What can hang from each mark:
rutafif: duka kigim
duka: goduz kikat
famup: duka gebu
kigim: famup goduz rutafif
goduz: gebu
kikat: gebu kigim
gebu: kikat rutafif

Known rows, with every way that one mark hangs from another:
duka{goduz kikat{gebu{rutafif{kigim}}}}: [-3.48, -3.95, -1.36,  2.98,  0.09,  4.32, -2.56, -0.96, -1.50,  3.21,
  1.27,  1.06, -2.30, -1.41,  1.19, -5.26,  0.51,  1.04, -3.19, -3.68,
 -3.62]
famup{duka gebu}: [ 0.73, -2.82,  2.31, -0.98, -0.14, -0.65,  3.05, -1.67, -0.55,  1.83,
 -2.88, -0.56,  2.09,  0.77,  0.21,  0.40,  1.61,  2.25, -1.80,  0.32,
  3.44]
goduz{gebu{kikat rutafif{duka}}}: [ 0.69, -0.08,  4.92,  6.59,  1.30,  1.98,  2.43, -1.75, -1.39,  1.47,
  0.69,  1.61,  0.81, -2.88,  1.97, -1.99, -1.11, -0.36, -3.15,  0.56,
 -1.55]
goduz{gebu}: [ 2.55, -0.98,  2.18,  0.74,  0.77, -0.23,  2.76, -2.00,  0.08, -0.08,
  0.19,  1.57,  0.17,  0.76, -0.69, -0.46,  0.11, -0.07, -0.50,  1.02,
  0.90]
duka{kikat{kigim}}: [-3.57, -2.08, -0.16, -0.14,  1.51, -0.87, -2.22, -1.08, -1.49,  0.83,
 -1.24,  1.09, -0.10, -2.20,  1.71, -3.01, -2.64, -0.16, -2.01,  2.17,
 -1.42]
rutafif{kigim}: [-1.41, -0.68, -2.87, -0.77, -0.94,  2.12, -0.25,  0.66,  0.60, -0.38,
  0.70, -0.72,  0.38,  0.48,  0.74,  0.60,  1.68,  0.91,  0.89, -1.20,
  0.61]
rutafif{kigim{goduz}}: [-1.31, -1.97, -1.79, -0.37, -0.11,  1.13, -1.10, -1.10,  0.00, -2.51,
  0.58,  0.21, -0.69,  0.60,  2.53,  2.21,  0.44,  2.28,  0.69, -0.18,
  0.48]
kigim{famup{duka{kikat}} goduz rutafif}: [-1.74, -2.71,  2.05, -0.32, -0.44, -3.03, -0.37,  0.86, -5.45, -2.30,
 -3.85,  0.37, -0.90, -6.83,  3.30, -1.51, -2.60,  3.73, -3.90,  1.59,
  3.58]
kikat{gebu{rutafif}}: [-0.73, -2.39,  0.75,  2.68, -0.20,  2.31, -0.72, -1.36, -1.45,  3.05,
  1.65,  0.64,  0.35,  1.28, -1.72, -3.04,  1.00,  0.23, -2.01, -2.91,
 -2.65]
goduz{gebu{rutafif{kigim{famup}}}}: [ 1.75, -2.32,  0.31,  1.93,  0.38,  0.95,  0.94, -1.09, -0.78, -1.38,
  1.78,  1.98,  1.04,  0.16,  0.32, -2.22,  2.05,  1.93, -3.31,  1.04,
  2.23]
duka{kikat}: [-2.78, -2.25, -0.51, -0.14, -0.24, -0.36, -0.74,  0.48, -0.23,  0.20,
 -0.63,  0.89,  0.58, -1.47,  1.95, -2.34, -2.33,  0.37, -1.08, -0.09,
 -0.90]
duka{goduz kikat{gebu}}: [-1.07, -2.87, -0.04,  1.99,  1.30,  1.47, -1.47,  0.17, -2.18,  2.07,
  0.07,  0.86, -3.34, -2.66,  0.11, -4.16, -2.05, -0.15, -1.88, -2.09,
 -3.74]
famup{gebu{kikat rutafif}}: [ 0.64, -2.30,  3.02,  3.51,  1.49, -0.87, -0.21, -0.67, -0.31,  2.61,
 -0.09,  1.79,  2.22,  0.81,  0.59, -1.48, -0.87,  0.44, -2.28,  1.14,
 -0.19]
goduz{gebu{kikat rutafif{kigim}}}: [ 0.12, -1.92,  1.29,  4.36,  0.30,  2.06,  1.60, -1.34,  0.05,  0.99,
  0.71,  0.94,  1.05, -0.99,  0.95, -1.98, -0.39,  0.27, -0.99,  0.36,
 -0.36]
kikat{kigim{goduz}}: [-0.67, -1.69,  1.01,  0.46,  2.75, -0.95, -2.24, -3.36, -1.51, -1.63,
 -0.71,  1.29, -1.69, -0.62,  1.98,  1.38, -1.66,  1.11, -1.73,  3.24,
 -0.51]
kikat{gebu{rutafif{duka}} kigim}: [-2.64, -1.96,  1.41,  4.29,  1.69,  3.91, -1.59, -2.84, -3.46,  3.69,
  1.48,  0.92, -0.28, -1.16, -0.35, -3.20,  1.60,  0.65, -4.10, -1.51,
 -3.32]
goduz{gebu{rutafif}}: [ 2.04, -1.76,  3.58,  2.30,  0.94,  0.72,  1.86, -3.87,  0.17,  1.57,
  0.81,  1.88,  1.05,  1.42, -0.36, -1.51,  0.74, -0.04, -2.79,  0.63,
  0.84]
rutafif{kigim{famup}}: [-0.43, -0.42, -3.05, -0.87, -0.52,  0.21, -0.49,  2.77, -1.04, -3.05,
  1.09, -0.29, -0.14, -1.31,  0.54, -0.51,  1.29,  2.00, -1.05,  0.72,
  2.04]
gebu{kikat{kigim{famup}}}: [-0.14,  0.10,  0.95,  2.78,  2.69, -2.88, -2.41,  1.89, -3.46, -2.24,
 -0.85,  0.48, -1.38, -5.22, -0.11, -2.40, -3.73,  0.18, -1.99,  5.04,
 -0.91]
duka{goduz kikat{gebu kigim{famup rutafif}}}: [-0.43, -1.91, -0.40,  1.55,  2.70, -1.55, -3.76,  1.87, -7.25,  1.76,
 -0.58,  2.24, -4.90, -5.65, -1.18, -6.31, -1.30,  1.22, -3.81,  1.28,
 -1.66]
duka{goduz kikat}: [-1.26, -0.71,  0.81,  0.83,  1.23, -0.42, -1.68,  0.03, -0.68,  0.62,
 -0.94,  1.15, -2.93, -2.57,  2.51, -2.48, -2.25, -0.61, -2.11,  0.75,
 -1.74]
goduz{gebu{rutafif{duka kigim}}}: [-0.54, -1.29,  1.12,  3.08,  0.25,  4.83,  2.23, -3.07, -0.12,  1.25,
  2.15,  1.29,  1.31, -0.13,  2.22, -0.84,  3.80,  1.40, -2.93, -1.74,
  0.58]

Rows:
[ 3.27, -0.30,  2.89, -0.50,  0.88, -2.70,  1.29,  1.43, -4.55,  1.21,
 -3.41,  0.54, -1.88, -3.43, -0.52, -1.04,  2.13,  3.07, -3.84,  2.16,
  5.44] : kigim{famup{duka{goduz} gebu} rutafif}
[ 1.21, -2.37,  2.25,  1.65,  3.64, -2.97, -2.04, -1.12, -4.14,  0.75,
 -1.25,  3.32, -0.48, -1.32,  0.90,  0.75, -2.39,  2.27, -0.92,  3.89,
  0.96] : famup{gebu{kikat{kigim{goduz rutafif}}}}
[ 3.26,  1.64,  4.49,  5.78,  5.21, -0.73,  0.14, -0.27, -4.52, -1.66,
 -0.47,  2.33, -4.09, -7.45,  1.60, -2.51, -2.40, -0.30, -4.57,  5.66,
 -1.71] : rutafif{duka{goduz{gebu{kikat{kigim{famup}}}}}}
[ 2.45, -0.26,  2.32,  2.88,  0.75, -0.14,  2.94,  0.96, -2.85, -2.42,
 -2.91, -0.80, -2.95, -6.95,  0.81, -2.31, -1.23,  1.26, -2.73,  3.16,
  2.14] : rutafif{kigim{famup{duka{goduz{gebu{kikat}}}}}}
[-0.38, -3.17,  3.93,  0.56, -0.28,  0.00,  1.90, -3.18, -0.21,  2.94,
 -2.50, -0.25,  2.73,  1.29,  0.52, -0.93,  2.02,  2.44, -3.84, -0.14,
  3.20] : famup{duka gebu{rutafif}}
[-2.35, -4.56,  1.74,  1.15, -1.03,  0.44,  2.30, -1.33, -1.63, -0.29,
 -2.05, -0.10,  1.46, -3.64,  2.21, -4.69,  0.10,  3.15, -5.59,  0.96,
  3.18] : goduz{gebu{rutafif{kigim{famup{duka{kikat}}}}}}
[-3.46, -3.26,  0.61,  3.04, -0.02,  4.16,  1.36, -2.74, -0.21,  1.64,
  1.59,  2.05,  1.74, -1.57,  4.39, -3.35,  1.22,  1.70, -3.93, -1.45,
 -0.25] : goduz{gebu{rutafif{duka{kikat} kigim}}}
[ 2.34, -2.60,  5.55,  5.41,  2.18, -1.22,  0.67, -4.00, -1.33, -0.75,
  0.01,  2.72, -0.33, -1.09,  2.34, -0.34, -3.51,  0.15, -2.49,  2.29,
 -1.09] : kigim{goduz{gebu{kikat rutafif}}}
[ 3.49,  1.03,  3.70,  3.54,  3.70, -1.30, -0.27, -1.21, -4.34,  2.48,
 -1.33,  2.40, -4.46, -4.47, -1.06, -2.29, -1.97, -1.25, -1.18,  4.15,
 -0.76] : duka{goduz{gebu{kikat{kigim{rutafif}}}}}
[ 2.67, -0.49,  2.64,  3.40,  3.60, -3.07,  0.40, -0.09, -3.69, -2.30,
 -0.93,  1.68, -1.10, -4.50, -0.91, -2.71, -3.70,  0.13, -2.63,  6.08,
  0.05] : goduz{gebu{kikat{kigim{famup}}}}
[ 0.54, -1.29,  1.25,  0.65,  3.23, -3.28, -2.86, -1.34, -3.26, -4.36,
 -0.28,  1.75, -2.03, -2.51,  1.58,  0.37, -1.89,  2.39, -3.38,  4.90,
  0.53] : kikat{kigim{famup goduz}}
[-1.43, -2.82,  0.83,  2.51,  1.55,  1.98, -2.43, -3.04, -2.56,  3.66,
  0.97,  0.90, -0.52,  0.58, -1.93, -3.82,  0.77,  0.14, -2.98, -0.85,
 -3.16] : kikat{gebu{rutafif} kigim}
[ 0.73, -1.59,  4.31,  5.20,  2.90, -0.69,  0.19, -3.75, -1.42,  1.90,
 -0.68,  1.84, -0.23, -1.81, -0.25, -3.30, -2.36, -1.07, -3.08,  3.71,
 -1.79] : goduz{gebu{kikat{kigim} rutafif}}
[-1.55, -1.52,  1.18,  4.14, -0.12,  4.39, -0.13, -1.39, -2.21,  3.15,
  2.10,  0.50,  0.29, -0.63,  0.14, -2.80,  1.87,  0.73, -3.35, -3.72,
 -2.92] : kikat{gebu{rutafif{duka}}}
[ 2.64, -0.59,  2.33,  5.60,  1.95,  0.02,  0.13,  0.00, -2.08, -1.41,
  0.66,  1.69, -2.60, -3.86,  1.07, -3.63, -0.39,  0.38, -3.68,  2.97,
 -0.24] : duka{goduz{gebu{kikat rutafif{kigim{famup}}}}}
[ 0.50, -2.34,  0.64,  1.50, -0.15,  2.70,  1.71, -3.25,  1.07,  0.91,
  1.47,  1.19,  1.21,  1.96,  0.61, -1.16,  2.78,  1.33, -1.64, -0.56,
  1.16] : goduz{gebu{rutafif{kigim}}}
[-0.07, -2.90,  0.11,  1.14,  2.10, -0.11, -2.73, -1.81, -5.78,  1.23,
 -0.03,  1.77, -2.36, -1.05, -1.43, -0.14, -0.32,  1.80, -0.54, -0.31,
 -1.09] : kikat{gebu kigim{goduz rutafif}}
[-1.42, -1.13, -1.33, -1.35, -1.38,  0.58,  1.02,  1.73, -1.69, -2.44,
 -2.40, -2.50,  0.55, -3.42,  0.81, -0.67,  1.54,  2.87, -1.69,  0.83,
  3.35] : rutafif{kigim{famup{duka}}}
[-3.03, -0.32,  2.93,  4.24,  1.60,  2.20, -1.63, -1.53, -1.22,  2.74,
  0.28,  1.42, -2.06, -3.84,  4.39, -3.75, -0.44, -0.27, -5.46, -0.98,
 -2.80] : gebu{rutafif{duka{goduz kikat}}}
[ 1.62, -3.30,  0.20,  0.74,  0.84,  1.26,  1.46, -3.43, -0.20, -2.87,
  0.98,  1.96, -0.63,  1.33,  2.11,  1.91,  0.58,  2.03, -0.14,  0.69,
  1.37] : rutafif{kigim{goduz{gebu}}}
[-1.04, -1.65,  0.25,  4.24,  0.89, -0.66, -2.85,  0.89, -2.15, -3.91,
  0.83,  1.06, -0.32, -3.33,  3.73, -0.80, -2.05,  2.78, -2.78,  1.78,
 -0.46] : gebu{kikat rutafif{kigim{famup goduz}}}
[ 1.68,  0.76,  2.53,  0.55,  0.52, -1.66,  0.34,  0.73, -2.66, -1.50,
 -3.28, -1.82, -3.08, -5.07,  0.45, -1.51, -0.02,  1.12, -3.88,  2.37,
  2.19] : kigim{famup{duka{goduz}}}
[ 0.13,  1.74, -1.39,  1.94,  1.27,  2.12, -0.95,  2.22, -2.06, -2.67,
  1.13,  0.17, -3.12, -4.46,  2.71, -0.48,  2.50,  1.69, -2.75,  0.19,
  0.46] : rutafif{duka{goduz} kigim{famup}}
[ 2.11, -1.66,  5.29,  1.74,  1.59, -2.00,  0.99, -1.56, -1.89,  1.36,
 -2.69,  0.49, -0.86, -1.69,  0.74, -2.12,  2.01,  2.74, -6.58,  2.21,
  3.59] : kigim{famup{duka{goduz} gebu{rutafif}}}
[-2.07, -3.87,  3.03,  1.76, -0.49,  2.44,  2.16, -4.15, -0.36,  2.70,
 -2.67,  0.05, -1.26, -2.99,  3.11, -4.07,  0.77,  1.26, -4.92, -0.30,
  1.17] : famup{duka{goduz{gebu{rutafif{kigim}}} kikat}}
[-0.72, -1.76,  2.18,  2.33,  4.88, -1.58, -1.95, -0.24, -3.73, -0.06,
 -0.35,  3.44, -2.13, -4.24,  3.41, -3.39, -0.86,  2.15, -6.54,  4.32,
 -0.20] : rutafif{duka{goduz kikat{kigim{famup{gebu}}}}}
[-0.50,  0.64,  2.01,  1.38,  0.26, -2.93, -0.53,  2.50, -6.46, -0.10,
 -4.76, -1.18, -1.01, -8.00, -0.80, -2.83, -2.38,  1.48, -2.41,  4.16,
  2.23] : gebu{kikat{kigim{famup{duka} rutafif}}}
[-1.72, -1.28,  0.04,  3.05,  0.72,  3.19, -0.86,  1.91, -5.30,  3.94,
  0.33,  1.90, -3.35, -4.93,  1.06, -4.41, -0.01,  0.78, -2.37, -3.96,
 -2.85] : kigim{rutafif{duka{goduz kikat{gebu}}}}
[-2.19, -2.00,  0.69,  3.98,  0.37,  1.16, -2.14, -1.29, -0.46, -1.18,
  0.47,  0.62,  0.12, -1.64,  3.59,  0.16, -1.54,  1.60, -1.19,  0.23,
 -1.35] : gebu{kikat rutafif{kigim{goduz}}}
[ 2.11, -3.13,  2.08,  0.16,  4.48, -4.26, -2.25, -2.27, -2.97, -3.18,
  0.02,  3.36, -0.32,  0.35,  1.73,  1.09, -0.90,  3.65, -4.02,  5.56,
  2.28] : kikat{kigim{famup{gebu} goduz}}
